What can hang from each mark:
tole: tatap
vovope: mupo zegar
rizoz: turef
mupo: gedo tole vovope
zegar: tubuv vovope
turef: gedo
gedo: mupo turef

Known rows, with every way that one mark hangs from another:
rizoz{turef{gedo{mupo}}}: [  2  23 -24   5 -25   3  -1 -37 -18 -21 -17  -7   7  12 -14  -2   8  13
 -13   9]
turef{gedo}: [ -5  -2 -26  10  -8   1  -4  -4 -12   0 -11  -4   9   9  -4  -5   1   5
   3  11]
gedo{mupo}: [  1   5  -1  -3  -7  -1   5 -20   0  -6  -1 -10  -7  -1   2   5  12   0
  -4   0]
mupo{tole vovope{zegar}}: [-24   1   6 -16 -21  -7  -8  11  10 -35  -2  -4   0   1  -2  34  16  -8
   7  -3]
vovope{mupo{tole{tatap}} zegar}: [-29  -9 -26 -27 -22  25  -9   1  21 -39   7 -34   5   8  -9  -4   6  -7
   1  -4]
gedo{mupo{vovope{zegar{tubuv}}} turef}: [-13  -2  13 -14 -56  18   1   6   5 -23 -34 -32 -22  12   0  32  -6 -16
  -5   9]
vovope{zegar}: [ -4  -1 -10  -5 -37  -5   1   2   6  -2   3  -9   1   6   1  -5   0 -10
  -1   0]
rizoz{turef}: [  7  21   3  -2 -10   2  -1 -11  -3 -14  -6   7   2   5 -12   0  -5   8
 -13  -2]
vovope{mupo}: [ -5  -2   1   3  10  16  -4  -5 -17 -13   4  -8   4   4   1  -4  -1 -10
  -4   0]
mupo{vovope}: [ -7   2  19  -5  10   0  -8  10  -5  -6 -14  -2  -2   1   5  29   9   0
   0   3]
mupo{gedo{turef} vovope{zegar{tubuv}}}: [  1  -6  22  -2 -47  20  -9  39  12 -35 -13 -28 -16  11  -2  24 -17 -19
  -6  13]
turef{gedo{mupo{vovope}}}: [-12   4  -7   4  -6  -1  -8 -15 -18 -12 -26 -12   3   9   3  28  21   4
  -1  14]
vovope{zegar{tubuv}}: [ -3  -7  -7  -8 -52  -3   3   0  15  -2  -8 -29   2   6 -10  -4 -21 -24
  -6   2]
tole{tatap}: [ -7  -8 -14 -18   0  16  -2   3  24   2  -9 -23  -1   3  -2  -7  -1   9
  -3   2]
turef{gedo{mupo}}: [ -4   2 -27   7 -16   0   0 -24 -15  -6 -11 -11   3   8  -2  -1  13   5
  -1  11]
mupo{gedo tole{tatap}}: [ -3  -5  -9 -15   8  12 -10  15  37 -43  20 -23  -1  -3 -11   0   9  12
   1   1]
vovope{mupo zegar}: [-11  -4  -9  -3 -26  11  -1  -3 -10 -14   6 -18   5   9   1  -9  -1 -23
  -4   1]
gedo{mupo{tole vovope{zegar{tubuv}}}}: [-19   1   9 -22 -45  -8  -4  -9  16 -42 -15 -34  -3   3 -12  40   5 -23
  -1  -1]
zegar{vovope}: [  1  -1  10   7  11  -2  -6   2  -6 -10 -17  12   6 -15   3   8  15  27
  -8   2]
rizoz{turef{gedo}}: [  0  19 -24   7 -17   4  -5 -15 -16 -16 -16   4  10  14 -15  -5  -6  11
 -10   9]
turef{gedo{mupo{tole vovope{zegar}}}}: [-28   5 -22  -9 -37  -6  -9 -14  -2 -42 -15 -16   4  10  -5  34  28  -3
   6   8]

Rows:
[  5  -5  21  -3 -39  -4  -9  22  15 -26  -3 -35   0   4  -6  20 -11 -28
  -8  10] -> mupo{gedo vovope{zegar{tubuv}}}
[-19  -9  -9 -13 -36  11  -5  -4   6 -42   4 -31   7   8 -18   4 -15 -33
   0  -5] -> vovope{mupo{tole} zegar{tubuv}}
[-16   4 -31   0 -10  -2  -4 -24  -5 -32  -3  -6   4   5 -11   9  19   7
   7   4] -> turef{gedo{mupo{tole}}}
[ -9  -9  -8  -5 -42  13  -2  -5  -3 -14  -5 -37   5  11 -10  -7 -22 -37
  -9   3] -> vovope{mupo zegar{tubuv}}
[-16  26  -9  -7  -9  -1 -12 -25 -14 -54 -22  -1   5   9 -17  39  23  14
  -6   6] -> rizoz{turef{gedo{mupo{tole vovope}}}}
[-27 -17 -24 -30 -36  27  -7   0  31 -40  -3 -55   5  10 -19  -2 -15 -22
  -4  -3] -> vovope{mupo{tole{tatap}} zegar{tubuv}}
[ -9   5  14  -8 -18  -8 -14  24  15 -55  16 -10   0  -1  -2  29  18 -10
   2   1] -> mupo{gedo tole vovope{zegar}}
[  3   1  30   6   6  23 -12  38   0 -34  -5   1 -19   4   8  27   6   6
  -2  12] -> mupo{gedo{turef} vovope}
[-14  -5  13 -19  11  37 -18  42  31 -58  -4 -15 -19   3  -1  33  13  18
   4   7] -> mupo{gedo{turef} tole{tatap} vovope}
[ -6  -4  17  -9 -34  -5 -12  23  23 -55   7 -30   1   2 -14  32  -4 -25
  -2   3] -> mupo{gedo tole vovope{zegar{tubuv}}}
[ -5  24  -6   0 -15   1  -7 -27 -22 -27 -31  -7   5  13  -8  28  16  11
 -13  13] -> rizoz{turef{gedo{mupo{vovope}}}}
[ -1   1  19   1 -31  20  -7  38   4 -34  -3  -8 -18   9   8  21   6  -5
  -3  13] -> mupo{gedo{turef} vovope{zegar}}
[-26   6   8 -18 -37  15  -4   8   5 -49 -13  -6 -22   8   3  41  23   0
   6   1] -> gedo{mupo{tole vovope{zegar}} turef}
[-12  -9  -6 -12  12  52 -13  27  19 -64  13 -23 -14   7  -6   1   5  10
   0   4] -> vovope{mupo{gedo{turef} tole{tatap}}}
[-10  24 -15  -5 -51  -3  -8 -25 -15 -28 -29 -16   5  18  -8  23  17   0
 -13  13] -> rizoz{turef{gedo{mupo{vovope{zegar}}}}}
[-10  -2  -2  -1 -25  32  -8  27   0 -67  23  -6 -11  11  -4   0   5 -12
   3   0] -> vovope{mupo{gedo{turef} tole} zegar}
[-17   8  15 -13   8  -4  -7  -9   0 -39  -7  -5  -6  -3  -1  44  26   1
   3  -3] -> gedo{mupo{tole vovope}}
[-22  -5   9 -20 -37  -6 -11  12  18 -36 -12 -24   1   4 -14  36  -6 -23
   2  -2] -> mupo{tole vovope{zegar{tubuv}}}
[-16  17 -42 -21 -19  16  -6 -30  15 -45 -16 -24   4  12 -24   3  16  25
  -8   4] -> rizoz{turef{gedo{mupo{tole{tatap}}}}}
[-11  -5  13 -12 -44  -4  -6  10  10 -10 -22 -32   1   7  -4  24 -14 -25
  -6   6] -> mupo{vovope{zegar{tubuv}}}
[-30  -6  -7 -35 -22   8 -13  16  33 -33  -9 -28  -2   3  -3  27  15   2
   3   0] -> mupo{tole{tatap} vovope{zegar}}
[-23   4 -11  -4   0  -2 -13 -15 -11 -40 -17  -8   3   4  -5  39  27   7
   6   7] -> turef{gedo{mupo{tole vovope}}}
[  3  -9   4   5 -46  38  -4  24   0 -40   4 -33 -12  15  -8 -10 -24 -27
  -9   9] -> vovope{mupo{gedo{turef}} zegar{tubuv}}
[-10  24 -28  -3 -19   0  -4 -34  -9 -48  -9   1   6  10 -22   9  16  15
  -4   2] -> rizoz{turef{gedo{mupo{tole}}}}
[-29  -3 -24 -22  -1  13 -15 -11  15 -38 -25 -30   1   7  -8  33  29  18
   3  10] -> turef{gedo{mupo{tole{tatap} vovope}}}
